Each row was made from one walk, in order. Every step used is in the known rows, and no mark comes twice. Write each row's walk.
Known rows
rulab > vutu: [ 0.17  0.50 -0.42 -0.92  1.25 -3.68  0.58  1.14  0.86  0.86 -1.15 -0.56
  0.21  0.02 -0.70 -0.36 -1.32 -0.28 -0.70  0.08]
ramumit > vutu: [-0.57 -0.31 -0.23 -0.11  1.31 -2.43 -0.12  0.69  0.93  0.95 -0.25 -0.21
  0.15 -0.20 -0.55  0.33  0.26 -0.43  0.34 -0.45]
ramumit > vevi: [-0.50 -0.95  0.36 -1.21  2.08 -0.64  0.13  1.78 -2.38  0.48 -0.60  0.11
  0.22  0.45 -1.92 -0.30  2.00 -0.27  1.18 -0.23]
ramumit > rulab > vutu > vevi: [-2.29  0.21 -0.58  0.44  0.11  0.87 -0.44  0.10 -0.11  1.81 -0.57  0.21
  0.76  0.55 -0.09 -0.15  0.46  0.99  2.19  0.54]
ramumit > vutu > lafa: [-2.65 -1.17  0.58  0.20 -0.90 -1.30  0.60  0.41  0.95  0.33  0.56 -0.67
 -1.03  0.39 -0.02  1.41  0.92  0.40  1.29 -1.29]
vutu > vevi > lafa: [-0.88 -0.79 -0.49  0.24  0.48  0.67 -1.29 -1.54 -1.45 -0.80 -0.45 -0.19
  1.49  0.29  0.65 -1.26  2.47  0.80 -1.25 -1.05]
lafa > vutu > vibaz: [ 0.65 -0.28 -0.54  0.36  1.09 -0.34  0.41 -0.19  2.24  0.62  0.54 -0.23
 -0.47 -0.62 -0.21  1.05 -0.25 -0.02 -2.90 -0.43]
ramumit > rulab > vutu: [-1.70  0.12 -0.93 -0.20  1.05 -0.86  0.30  0.84  1.93  1.32 -0.42 -0.46
  0.24  0.68 -0.17 -0.03 -2.38 -0.13  0.90  0.07]
lafa > vutu: [ 1.14 -1.18 -2.10 -0.05  2.47 -2.45 -0.18  0.58  2.04  0.45 -0.46 -0.29
  0.11 -0.23 -0.49  0.43 -2.21  0.30 -1.22  0.02]
vibaz > rulab > ramumit > vevi > vutu: [ 0.56  0.18 -0.08  0.28  0.33 -1.00 -0.23  1.83 -3.07 -0.28 -0.13  0.53
  1.59  0.12 -0.86 -1.33  0.01 -0.38  5.37  3.15]
vutu > vibaz > rulab: [-1.16  0.22  0.65  0.32 -0.72  3.02  1.18  0.23  2.29  0.34  1.06 -0.56
 -0.95 -1.09  0.68 -0.30  0.30 -1.96 -1.17  0.49]
lafa > vutu > vibaz > rulab: [ 0.92  0.09 -0.68  0.86 -0.16  2.19  0.44 -0.06  3.37  0.20  1.08  0.07
 -1.04 -1.11  0.62  1.08 -2.28 -0.49 -0.46  0.65]
rulab > ramumit > vevi: [-1.24 -0.59  1.60 -1.21  0.53 -1.79  0.24  2.23 -3.75  0.33 -0.53 -0.34
  1.65  1.31 -2.33 -1.11  2.77 -0.85  2.66  1.54]
vevi > lafa > vutu > vibaz > rulab: [ 1.41  0.34 -0.82  0.98 -0.72  2.82 -0.52 -1.71  3.09 -1.62  1.30  0.16
 -0.30 -0.39  1.67  0.68 -2.93  0.38 -1.33 -0.71]
rulab > vutu > vevi > lafa: [ 0.20  0.87 -0.21 -0.08 -0.17 -1.35 -1.27 -1.37 -1.69 -0.48 -1.21  0.18
  1.57  0.45  0.36 -0.81  0.90  1.70 -0.26 -0.80]
ramumit > vutu > vibaz > vevi > lafa: [ 1.28  0.56  2.18 -0.40 -1.57  2.36 -1.07 -1.87 -1.61 -0.84  0.50  0.84
 -0.84  0.24  0.53  0.94  2.17  0.13 -2.92 -2.31]
vibaz > vutu: [ 0.99  0.11 -1.64  0.22  0.59 -3.13  0.93  0.54  0.53  0.49 -0.42  0.19
 -0.99 -0.48 -0.96  0.01 -1.20 -1.03  0.59  1.05]
vibaz > rulab: [-0.73 -0.73 -0.93 -0.06  0.57  0.94  0.52  0.97  2.23  0.13  0.06 -0.64
 -0.30 -0.69  0.39 -0.90 -1.58 -1.57  0.68  0.96]
vutu > vevi: [-1.45 -1.00 -0.38  0.14  0.98  0.15 -0.34  0.10 -1.24  0.99 -0.66 -0.29
  0.78 -0.39 -0.35 -1.06  3.18 -0.05 -0.53  0.29]

Write each row's walk
[ 0.29  1.25 -0.47  0.45 -1.55  1.18 -1.23 -1.23 -0.55 -0.89 -0.65  0.44
  0.94  0.00  1.25 -0.91 -1.07  1.25  2.11  0.38]
vibaz > rulab > vutu > vevi > lafa
[ 1.32 -0.05 -0.56  0.46  0.67  0.29 -0.52 -1.80  1.97 -1.15  0.74 -0.19
  0.23  0.08  0.80  0.75 -0.97  0.81 -3.63 -1.77]
vevi > lafa > vutu > vibaz
[-0.26  1.51  1.10 -0.54 -0.05 -1.49  1.21  0.35  0.99  1.01 -0.20 -0.50
 -0.31 -0.37 -0.42  0.25  0.62 -0.64 -2.43 -0.29]
rulab > vutu > vibaz
[-0.98  0.88  2.75 -0.21 -2.54  3.51 -0.12 -0.05 -2.68 -1.75  1.18  0.07
  1.17  1.21 -0.24 -0.93  2.04 -0.80  2.51  0.76]
vutu > vibaz > rulab > ramumit > vevi > lafa
[-1.12 -0.75 -0.77  0.51 -1.58 -2.02  1.83  0.29  0.61 -0.09  0.43 -0.29
 -2.15  0.09 -0.35  1.04 -0.61 -0.23  1.45  0.24]
vibaz > vutu > lafa
[ 2.36 -0.56  0.39 -0.43 -0.03  1.72 -0.20 -0.41 -0.13  0.46  0.08  0.70
 -1.53 -0.60 -0.35  1.43  0.46  0.06 -3.59 -0.56]
lafa > vutu > vibaz > vevi
[ 1.79 -0.97 -2.23  0.07  1.90 -1.86 -1.14 -1.10  1.72 -1.40 -0.24 -0.19
  0.86  0.53  0.58  0.11 -2.99  1.18 -1.87 -1.38]
vevi > lafa > vutu
[ 0.84  0.36  0.49  0.18  1.89 -0.15  0.41  0.52 -2.63  0.47  0.28  0.82
  0.21 -0.58 -1.05  0.19  3.05  0.40 -0.20 -0.14]
ramumit > vevi > vutu > vibaz
[-1.21 -1.55 -1.26  0.74  0.92 -2.31  0.81  0.02  0.53 -0.30  0.24 -0.76
 -0.36 -0.35  0.74  0.04  0.16  0.61 -0.25 -0.47]
vevi > vutu > lafa
[ 3.33 -1.22 -1.26 -0.66  0.84  0.10 -1.78 -1.29 -0.63 -1.56 -0.67  0.68
 -0.23  0.51  0.41  0.36 -2.26  1.23 -2.41 -1.42]
vibaz > vevi > lafa > vutu
[-0.29  0.95  0.30  1.27 -1.07  0.17  0.82  0.16  0.43 -0.04  0.94 -0.49
  0.96 -0.92  0.85 -1.23  0.28 -1.58  0.87  2.66]
vevi > vutu > vibaz > rulab > ramumit
[ 0.32  0.94 -0.67 -0.37 -0.05 -1.15  0.57  1.21  1.96  0.41 -0.67 -0.27
 -0.30 -0.53  0.09 -0.44 -3.25 -0.80  1.46  1.15]
vibaz > rulab > vutu
[-0.52  0.77  1.59 -0.64 -1.28  3.34  0.50 -0.10 -0.25  1.36  0.14  0.52
 -1.48  0.32 -0.11  0.88  0.31 -0.38 -1.35 -0.44]
ramumit > rulab > vutu > vibaz > vevi
[ 0.63  0.59 -0.78  1.31  0.39  1.29  0.76 -0.31  1.89  0.09  0.95  0.08
 -0.43 -1.78  1.22 -0.38 -0.48 -0.99 -0.55  1.07]
vevi > vutu > vibaz > rulab
[ 2.12 -0.83 -1.02 -0.52  2.04 -0.87 -1.61 -0.16 -1.60 -1.37 -0.31  0.84
  0.88  1.16 -0.93  0.63 -1.28  2.08  0.99 -1.37]
ramumit > vevi > lafa > vutu
[ 0.04  1.01  1.47 -0.53 -1.76  3.90 -0.50 -1.72 -0.52 -0.45  0.38  0.60
 -0.64  1.12  0.88  0.59 -0.46  0.40 -2.11 -1.80]
ramumit > rulab > vutu > vibaz > vevi > lafa
[ 1.34  1.23  2.00 -1.22 -1.08  0.54  0.61  0.21 -1.44  0.87 -0.64  0.41
 -1.37 -0.33 -0.58  0.52  1.37 -0.59 -3.23 -0.40]
rulab > vutu > vibaz > vevi
[-0.48 -0.03  0.05  0.68 -0.24 -0.08 -1.93 -1.73 -1.49 -0.37 -0.27  0.48
  1.35  0.34  0.56 -0.16  2.46  1.57  0.68 -1.31]
ramumit > vutu > vevi > lafa
[-0.43  0.66 -0.11 -0.19  0.33 -1.91 -0.29  0.30 -1.40  1.38 -1.38  0.09
  0.75 -0.15 -0.56 -0.59  1.63  0.84  0.39  0.53]
rulab > vutu > vevi
[-1.20  0.39  0.73  0.37 -1.52 -1.00 -0.08  1.26  0.56  0.30  0.28 -0.42
  0.87  0.13 -0.18 -0.57 -0.81 -1.48  4.09  2.29]
vibaz > rulab > ramumit > vutu
[-1.50 -0.72  0.81  0.63 -1.76  0.10  0.59  1.54 -3.04 -0.92  0.70  0.10
  0.40  0.66 -0.29 -0.42  0.60  0.47  6.28  2.26]
vibaz > rulab > ramumit > vevi > vutu > lafa
[ 0.99 -0.22  1.63 -0.81 -0.96  3.09 -0.34 -1.68 -1.55 -1.28  0.27  0.15
 -0.69  0.15  0.64 -0.27  2.30 -0.58 -4.74 -2.06]
vutu > vibaz > vevi > lafa
[-1.81  0.05  0.23 -0.04 -2.24 -0.04  1.32  0.90  2.01 -0.15  0.22 -0.73
 -1.41  0.06  0.67  0.64 -2.61  0.05  2.55  0.34]
vibaz > rulab > vutu > lafa
